Every row comes from one small tree of marks. The marks that hang from a mark follow it in brackets, in alphabetical order. Every link used is in the known rows. Which tree was each row made from?
(in the rows, 128 means zero)
Known rows
puzemus[kedopa[kega[boba[puge]]] zinu]: [103 145 124  86 115 187 141  75 144 157 150 182  81  83 123 142  87 183
 109 143 138 113  66 105]
rono[boba[kega] lini]: [113 139  93 132 151 113 138  97  98 183 135 191 159 115 140 133 109 170
 109 118 164 105 130 101]
lini[rono]: [105 133 103 109 143 170 115 120 118 131 123 153  90 100 114 123 100 126
 112 159 134 127 141 134]
kedopa[kega[boba[puge rono[lini]]]]: [144 130 119 109 115 156 114 109 133 139 136 121 130  81 118 106 104 167
 112 129 106  69 134 105]
kega[boba]: [136 129 113 102 140 167 123  97 148 124 109 163 108 102 125 112 110 149
 122 143 124 108 134 153]
pumam[boba[puge rono] buti lini norel]: [ 33  83 103 137 239 150 123  58  76 135 136  68 120  96 174 125 103 132
  80  66  73 188  80 137]
galaf[lini[rono[boba[kega]]]]: [120 131 122 138 155 169 127  95 117 163 154 150 102 113 136 126  81 137
 103 146 156 121 144 155]
galaf[lini[rono[boba[kega]]] zinu]: [116 135 121 140 151 167 127  84 129 160 181 147 116 111 165 116  75 147
  96 160 149 123 105 148]
kedopa[kega]: [117 123 132 122 115 142 124 120 150 125 141 124 105 107 110 135 109 155
 108 137 101  79 130 120]
puzemus[kedopa[kega[boba[puge rono]]] zinu]: [103 139 124  90 115 186 142  79 137 156 158 173  86  73 124 140  90 174
 111 137 139 110  65  98]
buti[pumam[boba[puge] lini norel]]: [ 81 144  91 126 190 137 120  83 112 148 171 125 147  90 187  99  96 147
  92 104  84 161  97 134]
pumam[lini[rono]]: [ 83 148  78 108 166 153 129 101 104 128 124 142 109  94 136 126  94 144
 106 155 116 152 132 130]
buti[pumam[lini[rono[boba]] norel]]: [ 92 150  72 110 170 138 114  88 110 143 164 160 131  90 171 108  98 140
  97 116 108 156 118 121]
pumam[buti lini norel]: [ 58 103  94 113 213 140 135  56 111 114 124 127  87 125 156 147 101 139
  85  93  87 181  94 134]
rono[boba[kega puge] lini]: [125 140 104 131 153 114 138  96  82 201 144 181 170 105 144 119 105 183
 105 122 162 106 128  91]
puzemus[zinu]: [ 94 122 131 105 144 143 146  94 134 133 147 168  84 104 126 140 108 156
 109 149 135 129  89 124]
kega[boba[rono]]: [137 114 113 110 140 166 126 105 133 121 125 144 117  81 128 108 116 132
 127 128 126 101 131 139]
norel[pumam[boba[kega puge] buti lini]]: [ 56 133 117 135 228 196 111  84 108 181 148 100 143 101 139 119  98 143
 117 111 102 154 108 136]
buti[pumam[boba[kega rono] lini norel]]: [ 73 132  80 127 196 142 134  91 103 144 190 120 156  79 184 109 103 117
  96  82  92 159  94 127]
norel[pumam[boba[kega rono[lini]]]]: [ 79 132 110 143 185 185 113 113 119 171 157 125 154  95 138 112 105 123
 126 113 122 118 120 123]
buti[pumam[boba[puge rono[lini]] norel]]: [100 131 102 136 175 136 116  96 113 152 181 127 150  82 180  95 102 135
  99  96 100 134  96 120]
pumam[boba lini]: [ 51 132  93 138 191 141 130  90 115 129 120 110 132 104 157 127 101 150
 103 129  94 155 110 157]

Which tree is each row?
[ 65 110 133 152 203 192  96 100 133 156 140  98 121 102 128 124 111 123
 129 110 110 126 112 143]
norel[pumam[boba[rono] buti]]
[ 51 112  76 100 213 162 118  60  97 118 115 129  78 117 148 141  92 129
  83 103  95 191 106 132]
pumam[buti lini[rono] norel]
[ 55 106  80 101 216 158 120  58  74 148 124 133  99 112 149 137  97 137
  80  91 108 189 110 123]
pumam[buti lini[rono[boba[kega puge]]] norel]
[ 86 123 132 148 179 185 102 116 120 168 153 109 143  89 138 101 107 132
 126 124 111 117 122 130]
norel[pumam[boba[puge rono]]]
[110 125 110 111 148 165 117 118  85 174 136 159 120  92 117 118 107 137
 107 142 153 125 146 121]
lini[rono[boba[kega puge]]]
[ 99 130 111 126 181 149 128  97 116 160 187 134 145  93 172 102 104 128
  95  94  99 143  97 134]
buti[pumam[boba[kega puge] norel]]
[135 101 141 126 160 153 168 131  73 172 199 111 150  60 130 111 117 114
 112 107 134 110 113  94]
boba[kega puge rono]
[ 69 129  62  95 177 150 128  82  95 116 125 155  99 109 159 123  91 130
  83 121  98 177 123 125]
pumam[lini[rono] norel]
[152 131 109 109 143 159 124  98 112 147 129 145 138  73 138  91 105 158
 121 133 130  99 128 116]
kega[boba[puge rono[lini]]]
[137 124 122 138 148 127 141 116  87 159 164 124 146  69 145 102 105 153
 113 130 133 101 115  85]
boba[puge rono[lini]]
[ 59 145 101 138 194 180 105  97 128 155 134 122 141 104 147 113  99 145
 121 132 101 141 122 142]
norel[pumam[boba lini]]
[125 141 108 139 143 104 121  93  96 186 124 179 157 108 147 115 105 196
 107 137 155 101 132  98]
rono[boba[puge] lini]
[ 50 115  90 125 203 139 129  72  90 136 129 112 131 110 183 111  95 148
  76  98  74 181  98 142]
pumam[boba[puge] lini norel]
[ 73 139 113 129 202 181 109  86 131 153 136 125 117 109 131 129 100 146
 125 130 109 141 119 130]
norel[pumam[buti lini]]
[102 163  82 114 168 145 124 102 109 158 173 153 145  77 153 111 100 142
 112 132 124 140 123 122]
buti[pumam[lini[rono[boba[kega]]]]]
[ 76 120 128 146 212 195 107  97 109 185 157 101 146  94 133 115 103 131
 124 102 118 127 108 121]
norel[pumam[boba[kega puge rono[lini]] buti]]
[ 47 132 108 136 226 195 111  84 120 167 141 106 136 108 136 129 100 134
 120 109 104 154 109 143]
norel[pumam[boba[kega] buti lini]]
[ 82 133  88 126 197 143 134  90  91 157 195 113 163  72 186  99 101 125
  94  84  90 159  93 120]
buti[pumam[boba[kega puge rono] lini norel]]
[ 33 114 107 142 227 153 121  68 117 131 110  84 111 112 145 145 102 149
 103 111  90 169  94 164]
pumam[boba buti lini]
[ 48 122 108 141 226 194 113  90 109 166 152  93 142  93 138 126 104 123
 123  99 105 149 107 134]
norel[pumam[boba[kega rono] buti lini]]
[ 72 143  83 127 189 136 120  83 123 134 165 132 140  97 184 109  99 138
  95 102  85 161  97 141]
buti[pumam[boba lini norel]]
[ 44 140  76 125 190 163 113  94 101 133 111 112 122  97 148 122  93 141
 100 140 102 165 122 155]
pumam[boba lini[rono]]
[142 130 130 104 114 163 114 108 146 136 128 126 116  94 112 111 105 169
 110 137 100  76 136 124]
kedopa[kega[boba[puge]]]
[ 63  80 110 140 178 145 125  98 111 117 139 113 114 107 163 122 114 107
  91  81  92 145 101 145]
pumam[boba[rono] norel]
